Each row comes from the steps of one walk. Every step used is in the known rows, and no mark comes twice. Write the walk behind each row, first mark first.
Known rows:
fezufu/kodu: [ 37.8 -15.5  23.9   8.5  -3.9 -39.4   1.7 -17.8   1.4   1.0  15.7  22.7
  13.2   7.3 -25.2  11.8  -4.3  -5.7   9.2  -5.0   0.2 -12.4]
fezufu/kodu/dasag: [ 12.4 -12.9   9.3  10.7 -12.4 -15.0   5.8   1.6   0.3  14.9  46.8   2.4
   9.8   5.9 -33.0   7.6  -4.5  15.7  -0.8  -1.1 -11.0   6.8]
fezufu/lonop/tefi/kodu/fipi/dasag: [-43.4   4.4  16.0  -6.9  22.9 -15.0 -11.9  30.0   3.9  -8.5 -72.3   3.8
 -12.5  -7.6  29.6  -9.8 -13.8  11.3  12.8  27.2   5.8   9.0]
kodu/fipi/dasag/fezufu/lonop/tefi: [-29.8  24.8  -0.2  -8.2  14.1  14.9  -9.5   1.7   6.2  -7.9 -83.4 -24.2
   4.3  18.4  27.6 -32.4  11.1  18.9 -20.7  29.4  14.9  10.6]
fipi/dasag/fezufu: [ 35.1  10.0 -19.3  17.6  -0.4   4.1   4.7  -9.7  18.1  -4.4 -18.3 -11.7
  36.3  14.0  -5.8   4.5  19.3   1.3  12.2  11.4  26.8   8.3]
tefi/lonop: [ 19.5 -41.7  31.5  -6.6  -2.7 -24.8  26.5 -26.5   8.0   9.1  14.7   0.2
 -18.0 -15.8  -2.9  28.1 -12.9 -44.8  19.0  26.5  16.9  -8.2]
tefi/kodu: [ 24.3 -21.4   7.5   2.6   3.4 -30.0  -1.5   0.3   0.9  -2.0  26.3  21.5
   7.1 -16.5 -13.9  32.7 -17.5 -26.7  39.2  -1.2   3.7 -10.0]
dasag/fezufu/lonop/tefi/kodu/fipi: [-27.7  23.2   6.7 -19.7   1.4  12.9 -34.1  15.0  -6.1  -6.8 -42.2  -4.3
 -19.9   2.7  18.9 -17.2 -14.0  11.2 -16.6  16.9  -3.1  -1.3]
lonop/tefi/kodu/fipi: [-15.4  -7.0  -4.1  -5.3  24.9 -26.1 -33.7   6.0  -3.1 -15.1 -25.8  25.0
  -3.1  -5.2  15.1   2.0 -28.3 -16.8  33.7   2.4  -5.2  -8.9]
kodu/dasag: [  2.3 -24.4  -2.5   3.1   2.1  -5.3  19.8 -13.4   2.6  11.9  48.8 -12.3
  15.1  -8.5 -23.5  17.2  -0.3 -15.6  15.8   4.3  -2.2   2.6]
kodu/fezufu/lonop: [  5.2 -31.7  19.1 -10.3   5.9  -5.3  36.7  -8.6  -8.1   4.1  -2.5   8.9
  -7.9 -15.3  -0.3   6.5   8.6  10.7  -0.1   4.2   0.4  -8.9]
dasag/tefi/kodu/fezufu/lonop: [  2.7  -1.1   7.6  -1.3 -14.4  27.3  24.4  39.8 -15.0   2.9   5.2  21.7
 -21.9 -19.8  -8.4  -1.9   0.0  39.7 -12.5 -16.3  -4.6  -5.7]
fipi/kodu/dasag/fezufu/lonop: [  0.6   7.1  14.8 -29.2  -9.3  14.0  22.0   1.6  -0.7  17.0  38.6 -45.9
   2.9  -1.8   4.8 -16.6  29.0  23.7 -43.7  14.9   6.2  27.2]
fezufu/kodu/fipi: [ 13.3 -14.5  20.9  -5.3  -7.4 -39.8 -21.6  -9.5 -10.9  -7.6   6.6  29.4
   6.7  14.4  -5.0  -3.8 -22.0  10.8  29.4   6.1  -7.0  -2.3]
lonop/tefi: [ 11.2 -11.7   3.6   6.7  39.5 -27.2   8.7 -34.3   9.4  -4.9 -25.8   5.4
  11.3  -3.4  -5.3   7.8   5.2 -45.1   2.6  -4.2   4.8 -25.8]
kodu/dasag/fezufu/lonop/tefi: [-26.2  20.0  -0.9  -5.4   6.7  33.8  12.4  -5.0   3.7  18.2 -11.3 -42.8
  -9.2   3.4 -11.4 -17.5  19.0   5.6 -60.6  11.6  -5.2  -0.3]
fipi/tefi/kodu/dasag: [ -4.6  -0.6 -28.2  11.0  -5.4   4.4  -8.0  12.2   0.5  12.3  76.2   1.6
  12.9 -19.8 -13.2  16.7  -5.6  -0.8  25.8 -23.8 -15.5   4.3]
dasag/tefi/lonop: [ 18.0 -15.8  24.6   3.8 -12.4   5.3  30.9  -8.5   2.1   7.8  13.8   0.0
 -25.1 -10.7 -10.2   9.8 -10.3 -27.8  -7.0   7.4  13.2 -13.9]
kodu/fipi/fezufu: [ -0.5 -14.2  -8.4   0.6   6.4  -6.8 -22.7 -11.0  -3.2  -7.3  -0.8  10.9
   4.6  11.0  11.5 -13.0  -5.4   7.9  22.8  -6.9  -6.2   8.9]
dasag/tefi: [ 27.5   0.1   3.8   8.3   5.1   1.3  21.4 -12.8  -2.6  -3.3  16.2   8.1
   9.7  -0.3 -25.4   2.9  -0.4 -19.9   1.2 -20.4   6.8 -23.1]
fipi/fezufu: [ 23.2 -12.3  -3.5  14.0  10.4  -8.1   2.0 -22.6   9.5   1.9   9.8   6.0
   9.3   1.7 -10.0   2.0  12.0  -8.7   4.9 -16.8  -2.1  -3.1]
dasag/tefi/kodu/fipi/fezufu/lonop: [-29.2  21.3  11.1  -4.3 -16.8  31.3 -21.5  46.5 -14.1  -1.0  -5.3  10.7
 -35.4  -0.2   7.4 -28.3 -13.1  43.6 -18.0 -14.2 -14.7   8.0]
fezufu/kodu/dasag/tefi: [ 12.7  12.5   1.7  16.8 -22.4  12.7  10.0  19.0  -4.9  13.0  43.5   2.5
   3.4  10.8 -42.2 -11.4   1.3  32.7 -25.0 -22.1 -14.1   2.4]
dasag/fezufu/kodu/fipi: [ 27.1  10.5  -1.5  -3.4 -25.3  -9.2 -37.7  -4.3  -9.0  -7.0   2.9  16.4
  16.1  31.6  -3.5 -15.3 -12.4  30.5   7.8   7.3  -3.6   5.1]
dasag/fipi: [ 16.0 -11.2   5.7  -6.3  -2.7 -23.5   3.9 -37.1  -1.3 -19.0  -7.0   0.5
  17.4  20.9   6.6  18.2  -8.8 -46.5  34.1   9.0  12.5  -9.6]
fipi/fezufu/lonop/tefi: [-17.8   4.8  16.7   2.2  30.1   2.0   8.4 -17.6  10.2   6.5 -46.9 -11.3
 -19.6  -3.5   4.0 -19.6  20.2  -9.7 -48.4  -8.2  -8.4 -12.8]
dasag/fezufu/lonop/tefi/kodu: [ -3.3  21.4   9.9  -4.1   7.5  12.1 -11.1   6.3   2.8   0.7 -34.8  -9.8
 -15.9  -4.1  -0.6  -0.7   2.1  -3.4 -36.3   6.7   2.1 -11.5]

Which walk is each row?
[-56.7  20.9  -3.5  -1.7   1.4  27.2   2.5  -6.5   4.4   0.3 -41.2 -40.3
 -19.3  21.0  19.1 -26.9  20.4   4.6 -52.9   3.1 -12.6  16.4]
kodu/dasag/fipi/fezufu/lonop/tefi
[-30.5  23.9 -37.0  13.2  -4.2  21.2 -34.9  15.7   9.4  -8.6 -19.7 -14.3
  -5.4  21.7  16.3  -9.8   4.9   5.6 -12.3 -11.3 -16.0  23.6]
lonop/tefi/kodu/dasag/fipi/fezufu
[ 22.8   4.5 -34.0  27.3  -7.8  21.4  12.9  49.8   0.4  -8.6 -17.6  31.1
  16.4  -5.1  -2.6   0.5  11.4  48.0  24.8 -19.8  11.6  10.6]
fipi/dasag/tefi/kodu/fezufu
[-17.4  28.1 -18.4  -2.7 -23.9  42.2  -5.5  22.7  -3.9  22.0  60.2 -26.1
  -3.3 -12.1 -10.6  -3.7   7.1  28.6 -24.4 -10.9 -12.9  11.7]
fipi/tefi/kodu/dasag/fezufu/lonop
[  8.5  -7.8  -0.4   8.2  29.3 -26.8  -9.9  -4.8   8.3  -7.3 -17.8  18.8
   0.6 -14.5  -4.4  17.7  -9.7 -34.0  15.7  -7.3  -0.5 -19.7]
lonop/tefi/kodu
[  9.4  12.1  12.2   2.4  -4.7  10.6  20.4  -2.5  11.9   5.0 -29.7 -25.4
  13.9   7.5  -2.5  -2.2  19.6  10.8 -13.7  24.1  23.9   8.1]
fipi/dasag/fezufu/lonop
[ -3.5 -10.2  27.1  -0.3   5.0  -0.2  17.2 -12.9   2.2  10.0  -5.0  -8.7
 -13.6  -4.7  -4.8  -4.6  13.0  -0.4 -23.9  -2.9  -2.0  -4.9]
fipi/fezufu/lonop
[-42.0  -3.6  26.7 -20.6  20.4 -17.7 -17.9  12.3  -5.6  -6.1 -41.4   8.7
 -27.1 -12.8  20.1  -4.6 -26.1  -8.1   4.1  16.9  -8.7  -9.1]
fezufu/lonop/tefi/kodu/fipi
[-25.4  -5.2 -10.8  -6.9 -28.3  12.2   9.6 -21.8   0.1   6.8  42.0 -27.2
  -9.8   5.6  21.0   9.5  -3.8 -29.8  14.2  11.4   2.5  16.9]
kodu/dasag/fipi/tefi/lonop
[ 12.9 -15.0 -24.6  11.6  23.5 -11.2  -5.4   9.6   0.6  -9.8 -24.0  32.6
   2.8 -14.4   5.3  10.0   1.9   4.5  16.5 -15.9  -7.3  -7.7]
lonop/tefi/kodu/fezufu
[ 15.5   2.8 -24.3   5.8 -13.9  23.7   2.3  -8.7   3.4  14.0  43.8 -28.0
  19.4   7.7 -23.3   3.8   8.1   3.3  -8.1   4.3   1.9   9.0]
kodu/dasag/fezufu
[-12.2  11.6   4.5  -8.6 -28.7  31.6  -1.8  28.3  -3.9  21.0  37.4 -26.4
 -11.6  -9.6 -17.4   6.5  -4.4  22.8 -22.6  14.4  -3.5  16.8]
tefi/kodu/dasag/fezufu/lonop
[ -8.2  -7.3   8.8   2.9 -14.4   9.5  15.0  19.1   3.3  -2.5 -27.2  -0.1
 -15.5   3.4  19.0  -9.8 -14.7   7.5  20.7  25.2  23.2  15.2]
kodu/fipi/dasag/tefi/lonop
[ 18.3  -3.9 -14.1   8.6   6.7 -19.1 -10.2  -6.7  -0.1  -1.9  49.7  24.8
  15.7 -18.4  -5.5  22.7  -6.3 -21.2  38.6 -27.0  -4.8 -16.6]
fipi/tefi/kodu
[ -3.2  21.2 -34.1  12.5  -0.3  27.1 -22.6  16.7   8.2   8.1  10.9 -16.6
   5.6   0.0 -12.5  -1.3   3.6   8.3 -18.2  -3.2  -7.8   8.6]
lonop/tefi/kodu/dasag/fezufu
[ -5.0  27.2 -36.2  11.2   9.5   6.9 -44.9  25.9   8.5 -17.8 -61.0   2.9
  19.7  15.4  25.0 -12.9  -3.8  21.0  19.8  12.5  10.1  15.9]
lonop/tefi/kodu/fipi/dasag/fezufu
[-11.0 -24.8   4.8 -14.3  -4.6 -15.9  -4.5 -22.9  -5.5   2.8  28.2   6.7
 -13.4 -12.3  26.5   3.5 -21.2 -23.5  37.0  10.4   2.7  -0.6]
kodu/fipi/tefi/lonop
[ 49.7  10.4   2.6   9.7 -19.0 -10.5 -13.1 -14.0   3.5  -0.4  12.0  10.0
  19.1  23.0 -24.9  -0.3   6.2  15.1 -12.6  -4.7   1.9  -4.3]
dasag/fezufu/kodu
[  5.8  11.6 -19.0  -0.3  -9.2 -15.7 -23.0 -14.5  -4.6 -19.9  25.2  15.8
  18.9   9.0  16.8  19.9 -12.0 -31.6  44.3 -16.2   1.2  -6.0]
dasag/fipi/tefi/kodu
[ 15.0   9.3 -25.4   5.7 -24.7  23.9 -15.5  21.1   0.0  12.8  55.9 -14.1
  11.7  -0.4 -22.2  16.4  -4.9  14.3   5.3   3.0  -2.7  16.1]
tefi/kodu/dasag/fezufu
[ 11.0   2.6  -9.6   4.3  -7.6  -3.4 -12.9 -26.2   3.5 -16.9 -14.7  -2.9
   9.9  29.5  13.9   0.0   7.2 -19.0   9.8  -8.2   2.5   6.0]
dasag/fipi/fezufu
[ 10.3   4.2 -44.1   2.3 -13.6   1.5 -17.4   1.3 -13.0 -23.6  16.3  32.2
  19.8   5.9  27.8  11.6  -0.1   3.5  46.6 -28.7  -6.8   4.1]
dasag/fipi/tefi/kodu/fezufu
[  2.1  -2.5  20.9   9.2 -42.7  17.7  21.4  22.9  -1.4  25.4  39.5  -6.7
 -32.2   2.3 -27.6  -6.6  -9.2  24.7 -33.5   5.6  -5.7  11.1]
fezufu/kodu/dasag/tefi/lonop
[  0.7   4.3  -4.2  -0.7  -9.3   2.8 -20.8  28.2 -16.2 -12.3  17.3  28.4
  -4.8  -0.8  -1.9  -2.5 -29.9   9.4  32.1 -12.4  -1.4  -4.9]
dasag/tefi/kodu/fipi
[-15.2   9.7 -29.5   1.1 -10.3   7.9  -2.0 -26.8  -3.7  -4.1  43.2 -19.2
  23.3  14.9   8.2   2.3   5.3 -22.2  21.0 -13.9  -4.5   7.2]
kodu/dasag/fipi/tefi
[-14.5  -8.9  32.5  -8.8  34.0 -18.8  25.0 -24.7   5.1   3.2 -40.2  -8.5
 -13.4 -13.0  -2.7   0.8   6.3 -35.2 -27.7   9.7   2.4 -27.9]
fezufu/lonop/tefi
[ 41.1 -34.0  -6.3 -15.5  18.2 -30.7  24.9 -11.0  -1.6  -8.2  17.0  19.1
  26.3 -11.4  20.4  -0.2  26.2   9.1  21.1 -11.4   8.8  11.5]
fipi/kodu/fezufu
[ 27.9 -17.7 -13.1 -24.0   0.3 -27.4  13.3 -20.0  -5.1 -28.3  -5.1  13.3
  27.6  17.2  42.7  -3.7  21.7   0.5  28.0  -3.0  12.5  20.1]
dasag/fipi/kodu/fezufu
[-40.3   0.0  16.8  -4.5  13.2   6.2   9.6  21.3   4.8  16.7  -0.5 -19.5
 -24.9 -22.6  -8.3   4.5  -5.6  -3.4 -25.2   8.9 -13.0  -0.8]
fezufu/lonop/tefi/kodu/dasag
[ -3.3  17.6  12.8  -8.2  17.7  11.1   8.0 -23.5   5.4   3.3 -43.4 -22.2
  -6.8   3.1  -3.1 -12.3  18.2 -14.8 -49.0   8.9   6.1 -19.9]
dasag/fezufu/lonop/tefi
[-52.6  15.7  10.3 -13.2  -3.3   9.6  -5.0  15.0  -2.5  -2.7 -24.3 -25.7
 -23.2   3.5  14.6   1.8  -9.6 -12.4 -17.9  18.8  -7.7  10.1]
fezufu/lonop/tefi/kodu/dasag/fipi
[-15.0  -3.9  30.5  -7.1  24.8 -18.8   6.7   3.5   3.1   1.4 -29.7   4.3
 -22.9 -20.8  -1.0  12.4  -7.5 -25.1 -14.5   7.3  -1.7 -20.7]
fezufu/lonop/tefi/kodu
[ -4.7  -7.8  -6.6  -4.7  -0.5   5.1  11.5  15.5 -10.3   4.8  24.9  23.0
  -6.3 -28.4   8.6   5.0   4.4  24.0  11.1 -21.5 -11.9  -7.0]
fipi/tefi/kodu/fezufu/lonop
[ -1.4   8.2 -11.6   9.0   3.7   5.9   3.6  14.5  -1.6 -12.8 -23.1   6.7
  20.2  13.9   5.2 -15.5  -4.5  15.6  29.0   0.8  15.5   6.0]
kodu/fipi/dasag/tefi
[-10.3 -16.7  10.3  -5.0  29.1  -3.4  30.3 -12.2  -1.6   1.0 -46.4   5.3
  -9.4 -13.2   7.9  -9.3  17.1   2.3 -24.1   1.1  -3.3 -15.8]
kodu/fezufu/lonop/tefi
[ 31.0  -4.2   7.1  21.3  -6.5 -19.0 -11.9  -8.5   6.6   4.6   7.4  20.5
   7.1  15.8 -19.3  -7.5   9.8  23.3 -10.9 -19.1 -11.2   1.4]
fipi/fezufu/kodu
[ 14.5   3.0  22.8 -11.5  -6.3   9.5  16.3 -20.6  -2.6   6.8   0.9 -20.4
  -1.2   1.6 -12.4   2.6   6.5  -8.3 -24.6  12.8  10.1 -10.7]
dasag/fezufu/lonop
